What can hang from each mark
T: E R
Y: R U
W: D R U
Z: R
D: W Y
R: N T Y Z
E: N
N: E R
J: N T

Every row comes from one small tree of marks. The marks that hang from a mark follow it in brackets, in alphabetical order. Every link used is in the known rows. Which tree was each row made from?
Known rows
W(R): 12,-21,4,-25,24,4,6,10,7,-3,19,22,6,32,-34,2,-2,-12,5,-23,1,1,23,6,4,13,-7,-10,19,-33,-8,-4,-13,12,-9,-17,22
W(R(Y)): 16,-4,13,2,3,0,17,-5,29,10,1,3,-8,36,-20,11,14,-24,19,-3,8,14,7,16,20,9,-4,13,30,-17,-29,-4,-18,5,-16,-5,3
D(W Y(R(N) U)): -43,28,9,-44,-30,14,0,19,9,56,25,57,-13,25,19,45,2,52,27,-16,9,34,31,2,29,27,32,-12,-29,12,-30,9,2,8,15,27,-16
T(E(N) R): 18,-11,1,-15,19,30,26,37,-13,-18,-21,16,-9,-5,-23,-12,-26,-37,-22,13,1,-40,-12,19,-14,-45,-37,-33,-46,-16,-7,-18,-22,18,7,21,5
E(N(R(Y(U)))): 29,45,26,6,-45,26,12,23,-6,16,-14,-23,-20,11,-7,23,-13,-35,28,29,39,-15,3,-6,0,-28,-21,-1,-14,10,-24,-47,-11,8,-4,18,-29
E(N(R(Y))): 33,20,14,27,-23,12,22,20,-5,-3,-24,-15,-26,1,-16,8,0,-45,8,37,23,-31,-1,8,-5,-38,-22,2,-11,-10,-35,-29,-26,6,-20,17,-23
N(E R(Y(U))): 2,24,1,18,-15,27,15,14,9,12,-19,-32,8,11,-4,19,-18,-32,34,14,14,5,-8,-3,-2,-19,-8,-9,-13,19,-29,-34,-5,16,-6,26,-24
N(E R): 3,-18,-19,13,33,19,16,23,-9,-19,-10,-6,19,-5,-24,-6,-21,-33,4,6,-12,-23,2,5,-24,-27,-17,-27,-19,-15,-16,-17,-14,19,-13,12,6
Z(R(Y)): 35,32,3,38,-9,-24,29,-27,25,19,-28,-11,8,7,-12,14,4,-17,26,-11,36,10,-17,-6,18,26,-5,41,22,-28,-33,-2,-11,10,-35,-22,3
T(E): 9,-27,9,-2,43,5,17,9,11,-4,-8,28,15,6,-9,-4,-23,-12,-11,-12,4,-9,-5,19,-6,-29,-6,-19,-14,-18,4,1,-8,7,-7,-1,15
Y(R(N T(E)) U): -29,-6,-17,-46,-8,-1,-40,7,-4,-6,40,0,19,-20,25,-11,-1,53,-5,2,-8,41,2,-15,-26,-14,-20,-21,-25,43,57,11,19,6,32,-11,-18
W(D R): 16,-12,4,-1,10,16,-10,12,16,-26,32,38,1,17,-13,-11,13,-22,13,-24,-14,20,39,9,13,42,7,-18,38,-48,7,10,-3,10,-29,-29,25
J(N(E R) T): 43,-70,-28,36,86,35,-8,25,14,-40,-4,26,-15,-6,-50,-37,7,-3,-25,-26,-47,-56,30,15,-19,-60,-23,-21,-36,-44,23,16,5,-6,27,38,11
E(N(R(Y Z))): 23,35,19,13,-45,-7,38,-2,-18,-10,-36,-35,-9,-10,-9,-1,10,-31,-5,26,17,-32,-20,-3,-24,-22,-4,22,4,8,-32,-26,-26,-8,-5,12,-22
Y(R(N(E))): -17,-23,-19,-9,12,-6,-4,4,7,-16,19,12,26,-3,-11,-8,9,8,-3,6,-23,13,-13,3,-47,-19,-19,-12,-41,10,21,-3,-17,8,15,-6,-6
N(E R(T Y)): -7,-17,-26,42,18,7,-1,7,-7,-20,-15,-35,5,-28,9,-9,7,-19,0,27,-17,-6,-9,8,-1,-18,-16,-14,5,15,-10,-1,6,8,-20,18,-12
T(R(N)): -14,-8,-18,-18,-2,-12,-21,8,-19,-5,18,5,-22,8,-10,5,-24,-16,-14,19,-16,-22,-2,-14,-2,11,-1,8,-23,-20,-7,2,-20,-10,-24,-10,16
Y(R): 10,7,5,-23,-5,-2,5,16,24,-1,17,1,21,29,-24,1,-5,-3,11,-6,8,-2,17,-10,-3,7,-6,2,-6,-16,-14,-12,-36,7,-4,-20,10
T(R(Y)): 9,22,0,10,-18,3,13,7,17,8,-12,-21,-21,29,-12,14,-15,-45,6,21,9,-20,-5,-1,36,16,1,21,0,-16,-51,-12,-34,-3,-33,7,8
R(N(E) Y(U) Z): -29,21,16,6,-35,-23,3,-38,-9,13,-15,-14,18,-4,26,12,4,7,2,5,1,21,-52,-6,-29,4,21,26,-11,46,17,-10,13,-15,25,1,-18
D(W(R) Y(U)): -24,8,19,-40,4,34,21,26,6,60,10,70,-13,46,-5,47,-5,28,34,-44,15,27,50,24,57,40,28,-32,9,-19,-45,2,15,24,6,33,12
N(E R(T Y Z)): -16,-1,-19,28,-4,-12,13,-17,-20,-27,-28,-55,20,-37,16,-19,15,-4,-12,18,-23,-9,-26,-2,-20,-5,5,6,21,32,-7,3,5,-9,-3,12,-12
Y(R(N T) U): -25,8,-12,-40,-28,-14,-54,5,-12,7,57,-10,10,-4,17,2,2,46,6,4,3,33,13,-32,-13,22,-7,-3,-7,29,49,4,12,-3,19,-29,-8
D(W Y(R U)): -24,35,21,-42,-24,26,21,34,24,61,9,48,0,42,3,46,-9,35,38,-27,25,24,44,6,50,33,30,-20,-14,-2,-52,-6,-7,19,10,30,-2
D(W(R(T)) Y(U)): -38,-8,5,-37,14,25,-6,23,-11,47,22,56,-13,20,15,30,6,52,21,-39,3,34,53,21,62,49,27,-40,23,-2,-16,19,39,19,6,26,12
Z(R(N(E) Y(U))): 1,28,-13,32,-19,-16,6,-32,8,22,-19,-7,18,-14,11,19,3,6,32,-7,23,40,-43,-7,-20,13,-12,25,-13,17,11,-10,20,15,0,-7,-23
R(Y(U)): 13,34,32,7,-29,1,5,-4,25,37,-1,-10,-4,37,5,34,-18,-24,31,1,39,10,-4,-7,31,13,12,17,6,3,-16,-22,-7,-2,-14,-7,-2
W(U): 2,3,22,-19,27,11,-10,3,29,31,15,34,-6,45,-14,23,-32,-28,17,-1,29,-4,27,-7,31,9,10,-3,18,-35,-29,-17,-15,10,-12,-38,39
E(N(R)): 31,1,6,2,3,18,12,34,-26,-14,-8,3,-10,-4,-27,1,-14,-35,-5,19,14,-42,13,0,-23,-36,-27,-20,-20,-25,-12,-29,-21,9,-15,7,-2
D(Y(U)): -8,10,24,-11,-6,6,11,23,13,45,15,34,-2,27,5,40,-38,5,14,-10,25,17,31,6,38,28,28,-4,-18,-3,-20,-18,9,8,0,0,2
J(N): 30,-38,11,11,44,3,-13,10,16,0,6,34,-14,15,-30,-5,-6,-3,-13,-21,-4,-34,24,7,16,-4,6,6,1,-49,13,11,0,-17,3,-5,34
R(T Z): -9,-10,6,-8,5,-36,-11,-20,-25,-11,7,-13,20,-14,10,-12,0,19,-27,-11,-4,-14,-8,-15,-3,30,23,10,30,-1,24,16,8,-19,-5,-32,31

Which tree is each row?
-34,-23,-11,32,-1,-42,-10,-46,-22,-18,-12,-21,14,-43,35,-14,30,21,-30,17,-29,8,-53,7,-31,2,19,20,5,44,37,22,22,-26,9,-6,-6	R(N(E) T Y Z)
33,-68,-29,23,78,34,-8,23,17,-34,-6,31,-26,10,-52,-35,3,-12,-33,-29,-52,-61,16,17,-1,-34,-21,-15,-47,-48,22,18,-1,-7,29,37,28	J(N(E) T(R))
1,49,38,-6,-52,-20,16,-26,9,31,-15,-27,12,27,12,23,-10,-8,16,-8,35,10,-21,-16,15,29,32,38,22,21,-16,-17,-7,-15,4,-12,-2	R(Y(U) Z)
-6,4,3,7,1,23,-39,-9,45,-4,38,25,-25,16,21,-6,29,-17,31,4,-3,52,46,9,60,53,11,-11,77,-20,-7,15,16,10,-28,-41,18	W(D R(T Y) U)
18,3,-19,38,22,-20,16,-27,18,-5,-29,-15,16,-35,13,-14,14,13,1,-9,15,25,-26,9,9,4,-21,12,18,1,4,22,20,16,-18,-12,-8	Z(R(T(E) Y))
4,1,-15,27,-6,-8,-12,4,-3,-7,-1,-39,-13,-13,12,0,2,-13,5,30,1,-9,12,-5,22,-2,-4,8,24,2,-22,2,-4,-4,-33,2,-5	N(R(T Y))
-23,-5,-2,-11,-10,22,-28,26,7,3,58,43,-7,-5,28,6,7,27,14,-24,-13,60,65,9,49,76,23,-30,33,-6,22,13,47,15,-7,-16,3	W(D(Y(U)) R(T))
52,-50,-17,22,63,24,-17,20,14,-26,10,24,-37,8,-47,-26,3,2,-21,-21,-27,-58,48,-1,2,-45,-10,-1,-16,-58,13,20,-7,-19,13,21,16	J(N(R) T)
-40,-22,-26,-21,-3,-32,-19,-21,-26,-36,20,-20,40,-40,15,-35,30,46,-30,1,-40,17,-26,-13,-60,7,-2,-1,-9,41,53,17,7,-11,32,-19,-1	Y(R(N(E) T Z))
-11,2,18,-41,8,-1,29,-15,-15,16,-14,34,12,32,-17,5,22,17,5,-50,-3,-10,8,10,9,32,28,-7,42,-30,-29,19,-10,1,-2,5,34	D(W(R(Z)))
-20,7,6,9,-27,-26,-48,-21,-10,22,24,-11,-16,-5,38,21,0,20,7,20,12,26,-13,-10,17,15,11,17,8,32,34,7,27,-20,-6,-14,-9	R(N T Y(U))
-2,-31,-27,-2,39,11,-8,22,-18,-28,5,-11,8,-34,7,-24,-19,3,-18,9,-16,-11,15,3,-10,-33,-19,-34,-2,-2,8,11,8,10,-12,6,2	N(R(T(E)))
50,-49,13,15,61,28,16,17,5,-25,-17,52,-10,0,-28,-19,2,-10,-35,-18,-4,-46,-4,38,-32,-83,-33,-35,-56,-26,42,6,-4,7,28,18,1	J(T(E(N)))
4,2,11,-22,17,36,-21,7,43,-2,43,55,-12,39,-13,0,3,-30,31,-17,4,33,57,6,34,47,12,-22,53,-51,-16,-1,-3,24,-21,-47,35	W(D R U)
18,41,-2,22,-24,-20,-10,-25,10,29,-4,-32,10,-7,16,15,2,14,33,-13,46,33,-9,-24,30,46,-4,29,34,8,9,-2,27,11,-18,-27,-5	Z(R(T Y(U)))
36,2,-6,41,11,-8,24,-15,2,-12,-39,-6,6,-48,7,-18,23,6,-8,2,24,10,-35,21,-11,-26,-43,-3,-1,6,23,6,23,21,-5,0,-20	Z(R(T(E(N)) Y))
17,63,29,-7,-68,4,25,2,-21,9,-29,-41,-5,3,1,12,-7,-23,14,21,37,-15,-15,-19,-17,-12,-2,20,1,26,-21,-41,-13,-3,10,9,-28	E(N(R(Y(U) Z)))
2,59,18,-9,-62,-6,19,-9,-5,18,-19,-52,6,17,7,13,-16,-15,24,8,25,3,-6,-32,6,15,21,34,22,20,-39,-25,-13,-9,-3,0,-18	N(R(Y(U) Z))
-8,0,-15,-13,-5,-24,-7,-4,-41,-23,5,-39,14,-27,6,-20,-8,10,-22,1,-12,-21,8,-26,-13,16,12,7,28,1,3,6,0,-13,-11,-19,14	N(R(T Z))
-29,-17,-2,14,-2,-43,-7,-44,-15,-17,-14,-14,2,-46,44,-18,22,32,-39,16,-23,14,-45,9,-21,-12,17,23,7,42,35,32,18,-27,10,-6,-13	R(N T(E) Y Z)
-24,-38,-17,45,21,-24,-26,-24,-8,-11,1,-2,-2,-32,29,-3,21,8,-16,26,-24,10,-33,19,-14,-13,-4,-2,-7,28,35,20,20,-11,-9,0,-9	R(N(E) T Y)
49,-64,-21,19,83,40,-2,27,21,-37,-7,35,-28,-8,-39,-40,-1,7,-36,-26,-39,-50,37,17,-13,-77,-23,-18,-35,-48,21,27,2,-8,29,36,4	J(N(R) T(E))
-6,30,28,-23,-16,26,13,-2,19,52,-8,28,-15,58,-5,38,15,1,51,-30,30,21,16,11,52,25,15,-10,34,-10,-40,-3,0,15,-7,26,5	D(W(R(Y(U))))
-31,26,12,-4,-50,-44,-32,-43,-23,17,12,-31,0,-15,46,8,10,32,-9,11,7,27,-29,-24,-1,31,31,39,21,47,37,12,29,-34,9,-23,-10	R(N T Y(U) Z)
-20,-51,-18,1,44,-18,-33,-7,-21,-20,17,25,2,-39,24,-16,-5,30,-36,8,-23,4,-16,11,-21,-24,-8,-22,-14,8,54,32,25,-9,0,-14,6	R(N T(E))
-34,19,0,-43,-38,-13,0,-12,-12,-3,15,-15,44,-1,5,-7,2,30,2,-9,-9,29,-26,-23,-57,8,4,6,-27,45,32,-11,-3,-2,47,-15,-14	Y(R(N(E) Z) U)
28,-12,-1,0,24,33,27,36,-20,-23,-22,12,0,-18,-22,-18,-17,-28,-16,14,5,-34,1,20,-38,-68,-40,-37,-38,-13,-4,-22,-16,18,4,22,-14	T(E(N(R)))
-11,7,-1,-32,-17,-29,-5,-10,-7,-17,19,-31,35,-8,3,-22,15,32,-18,-8,-8,4,3,-25,-15,32,10,12,22,15,18,11,-11,-12,12,-32,14	Y(R(T Z))
-30,-4,-16,-33,-26,-45,-29,-22,-25,-21,31,-21,22,-25,19,-25,22,51,-27,6,-24,12,-8,-29,-38,26,12,21,10,27,41,21,-4,-23,17,-35,2	Y(R(N T Z))
42,-48,-15,8,58,23,-20,21,21,-20,11,31,-45,24,-51,-25,-4,-9,-29,-26,-33,-64,35,-1,24,-18,-10,4,-26,-63,11,24,-11,-20,15,18,34	J(N T(R))
-13,-3,-14,2,-4,0,7,-2,8,-5,-14,-2,-26,-4,9,0,-10,-21,-13,31,-15,-2,-30,8,2,-25,-11,11,-29,7,-22,10,-17,-5,-13,20,-14	T(E R(N Y))
11,24,15,-3,-28,6,49,0,-7,-17,-53,-20,-9,-10,-4,-14,-1,-34,-27,22,3,-30,-45,18,-15,-30,-14,10,-24,15,-25,-15,-26,-3,16,27,-14	T(E(N) R(Y Z))
-24,-6,-2,7,-5,-11,-35,-17,-1,11,11,-2,-7,-23,45,5,0,27,-4,17,2,34,-24,6,4,-18,-2,-2,-9,46,41,15,35,-11,11,1,-20	R(N T(E) Y(U))
-8,41,6,4,-40,7,30,-8,-5,5,-32,-49,24,1,5,6,-9,-19,20,6,9,3,-24,-13,-19,-1,8,14,4,34,-26,-32,-5,4,11,19,-22	N(E R(Y(U) Z))
-7,18,-8,16,-28,-28,3,-19,-18,-14,-13,-59,0,-23,20,-15,7,0,-11,22,-5,-11,-7,-19,4,11,16,29,39,17,-18,5,-5,-20,-17,-5,-5	N(R(T Y Z))
-30,9,-15,10,-28,-21,17,-26,-16,-14,-26,-29,1,-12,8,-6,8,-19,-19,22,-29,-9,-54,-2,-25,7,11,30,-18,25,-17,0,-18,-16,4,14,-8	T(R(N(E) Y Z))
